What can hang from each mark:
dagaga: dereb ragiv
senuz: divo ragiv
liked: dagaga divo ragiv
ragiv: dagaga liked senuz
divo: liked senuz
dereb: dagaga

Every row comes from one small tree of marks. Brackets hold a mark, then the marks that hang from it, in alphabetical order. Every link used is in the known rows. Which tree was each row made from?
(in the rows, 128 means zero)
Known rows:
(ragiv (liked dagaga divo)): [142 123 154 158 134 122 160 140 113 135 106 119 138 111 164 133  95  92
  85 129 124 118]
(senuz divo): [133 156 136 130 103 135 119 122 124 141 125 131 154 127 143 145 129 125
 133 121 112 138]
(liked dagaga (divo senuz) ragiv): [ 98  98 183 177 144 205 169 111 137 132 113 141 123  87 225 104  65  92
 104 132  92 140]
(dereb (dagaga (ragiv senuz))): [186 104 137 120 158 101 116 119 117 127 178 137 140 106 160 119 116  93
 126 141 148 106]
(divo (liked (ragiv (dagaga dereb))) senuz): [108 117 154 184 141 197 212 130 107 159 106 144 146 142 177  56 109  96
 108 113 125 150]
(dereb (dagaga ragiv)): [168 111 134 113 155 113 104 127 119 134 167 138 140 107 144 117 103  94
 135 139 139 110]
(divo (liked dagaga)): [113 134 146 137 131 201 155 152 116 143 114 125 110 119 146 109 117 143
 125 119 124 154]
(dereb (dagaga (ragiv (senuz divo)))): [187 114 140 121 151 104 114 118 116 131 177 137 148 107 164 125 116  93
 126 140 143 109]
(senuz (ragiv (liked divo))): [144 168 173 139 118  92 146 130 109 125 130 134 144 149 166 121 140  97
  84 135 138 128]
(divo (liked (dagaga dereb ragiv))): [128 152 151 142 132 188 157 154 107 162 137 125 140 133 144  72 118 122
 108 109 111 155]
(senuz divo (ragiv (liked dagaga))): [149 180 187 128 101 112 145 127 126 143 127 138 156 139 177 143 144 101
  99 139 123 141]
(dereb dagaga): [155 101 130 110 153 130  95 123 129 118 146 130 125  99 137 141 107 121
 150 143 144 114]
(divo liked (senuz (ragiv (dagaga dereb)))): [124 154 183 160 135 193 194 134 104 151 128 147 146 154 172  59 122 108
 107 112 150 164]
(ragiv (liked divo) senuz): [182 121 140 176 133  72 181 122  95 119 128 117 152 129 180 131 135  89
  64 127 147 104]
(liked divo (ragiv (dagaga dereb) senuz)): [158 117 160 180 123  92 178 100  97 141 129 132 171 121 223  92 106  76
  84 118 109  88]
(liked divo): [124 145 144 149 120 142 119 125 107 125 129 123 138 117 159 123  97 120
 110 115 117 127]
(liked (divo senuz)): [116 132 156 165 135 173 141 119 112 124 129 132 139 117 171 108  83 110
 108 114 126 143]
(ragiv dagaga): [154 111 143 129 124  93 160 124 115 148 120 137 142 124 155 125 104  99
 131 123 148  90]
(dagaga dereb (ragiv liked senuz)): [197 154 142 159 139  56 175 130  94 160 172 121 203 165 142  57 152  61
  56 113 120 113]
(liked ragiv): [112 110 124 146 127 122 151 117 134 133 113 138 129 128 159 116 132 107
 118 139 102 119]
(divo liked senuz): [103 129 145 167 143 219 182 140 111 140 115 137 123 137 148  81 115 126
 118 113 140 175]
(senuz (divo liked) (ragiv (dagaga dereb))): [152 204 189 130  88 128 153 128  96 166 135 142 181 158 180  97 144 109
 112 111 128 140]
(dagaga dereb (ragiv liked (senuz divo))): [200 167 146 159 127  59 171 128  93 168 172 122 216 163 149  67 152  61
  59 111 112 119]
(senuz divo ragiv): [138 191 176 116  93 122 119 116 126 136 143 143 154 146 167 137 153 122
 121 132 122 147]

Which tree is each row?
[124 155 139 150  98 152 158 130 106 159 106 138 155 134 169 120 127 115
 124 115 107 136]  (senuz (divo (liked (ragiv dagaga))))
[223 129 156 166 118  31 208 115  90 162 126 123 208 145 183 113 140  60
  73 116 150  77]  (ragiv (dagaga dereb) liked (senuz divo))
[177 109 131 124 157  92 122 133 113 138 157 135 146 113 142 119 107  80
 117 141 143 103]  (dereb (dagaga (ragiv liked)))
[134 137 176 144 132 162 134 133 116 145 151 130 134  96 190 108  70  97
  99 118 104 130]  (liked (dagaga ragiv) divo)
[146 151 178 125 127 104 154 133 129 129 128 135 131 140 161 126 143 103
  95 145 139 130]  (senuz (ragiv (liked dagaga)))
[173 126 165 178 134  82 198 128  87 163 108 126 196 139 171  83  85  52
  73 106 141  91]  (ragiv (dagaga dereb) (liked (divo senuz)))
[121 115 147 158 134 183 183 136 118 141 114 132 110 117 185 103 131 127
 110 129 115 142]  (divo (liked dagaga (ragiv senuz)))
[114 115 186 158 144 211 145 123 131 129 128 132 121  87 195 116  61 112
 113 121 118 150]  (liked dagaga (divo senuz))
[158 103 145 158 117  83 186 101 118 144 120 143 152 122 208 124 134  85
 110 136 121  91]  (liked (ragiv dagaga (senuz divo)))
[182 123 144 152 129  51 189 136  98 165 108 123 188 147 140  98 115  63
  87 117 143  80]  (ragiv (dagaga dereb) liked)
[153 131 180 151 137 150 145 126 113 138 160 130 134  96 206 110  82  96
  91 120 113 125]  (liked (dagaga (ragiv senuz)) divo)
[179 134 155 166 123  59 184 133  82 163 108 120 195 140 163  94  94  58
  75 107 135  79]  (ragiv (dagaga dereb) (liked divo))
[200 114 155 145 132  66 178 108 104 145 150 126 174 133 176  98 134  93
 105 117 154  85]  (ragiv (dagaga dereb) senuz)
[127 194 188 123  94 171 136 133 118 147 133 141 140 138 180 123 145 132
 119 125 119 166]  (senuz (divo (liked dagaga)) ragiv)
[116 132 205 151 141 205 144 120 131 125 137 137 121  96 207 112  72 111
 108 126 122 155]  (liked dagaga (divo (senuz ragiv)))
[ 97 117 166 178 151 242 197 135 126 153 111 138 133 127 178  57 105 111
 109 118 107 174]  (divo (liked (dagaga dereb) ragiv) senuz)
[109 133 147 152 132 195 167 144 118 155 111 126 132 127 161  80 124 126
 111 119  96 150]  (divo (liked (dagaga dereb) ragiv))
[109 128 168 164 152 245 182 142 121 151 122 131 133 126 156  66 102 125
 115 110 126 181]  (divo (liked (dagaga dereb)) senuz)
[196 142 160 153 112  93 183 114  90 161 143 127 189 139 187  99 137  98
 105 105 144 103]  (ragiv (dagaga dereb) (senuz (divo liked)))
[141 125 180 155 142 127 192 119 124 136 125 149 144 143 174 101 118  80
 102 134 159 132]  (divo (senuz (ragiv dagaga liked)))
[170 159 179 131 119  60 169 128 107 148 130 137 170 159 162  99 142  78
  88 131 148 105]  (senuz (ragiv (dagaga dereb) liked))
[132 128 183 144 139 147 174 114 131 133 136 152 136 137 176  98 114  96
 118 132 155 140]  (divo (senuz (ragiv dagaga)))
[165 115 149 159 119  83 183 100 115 151 128 137 173 131 199 103 138  83
 104 128 112  92]  (liked (ragiv (dagaga dereb) (senuz divo)))
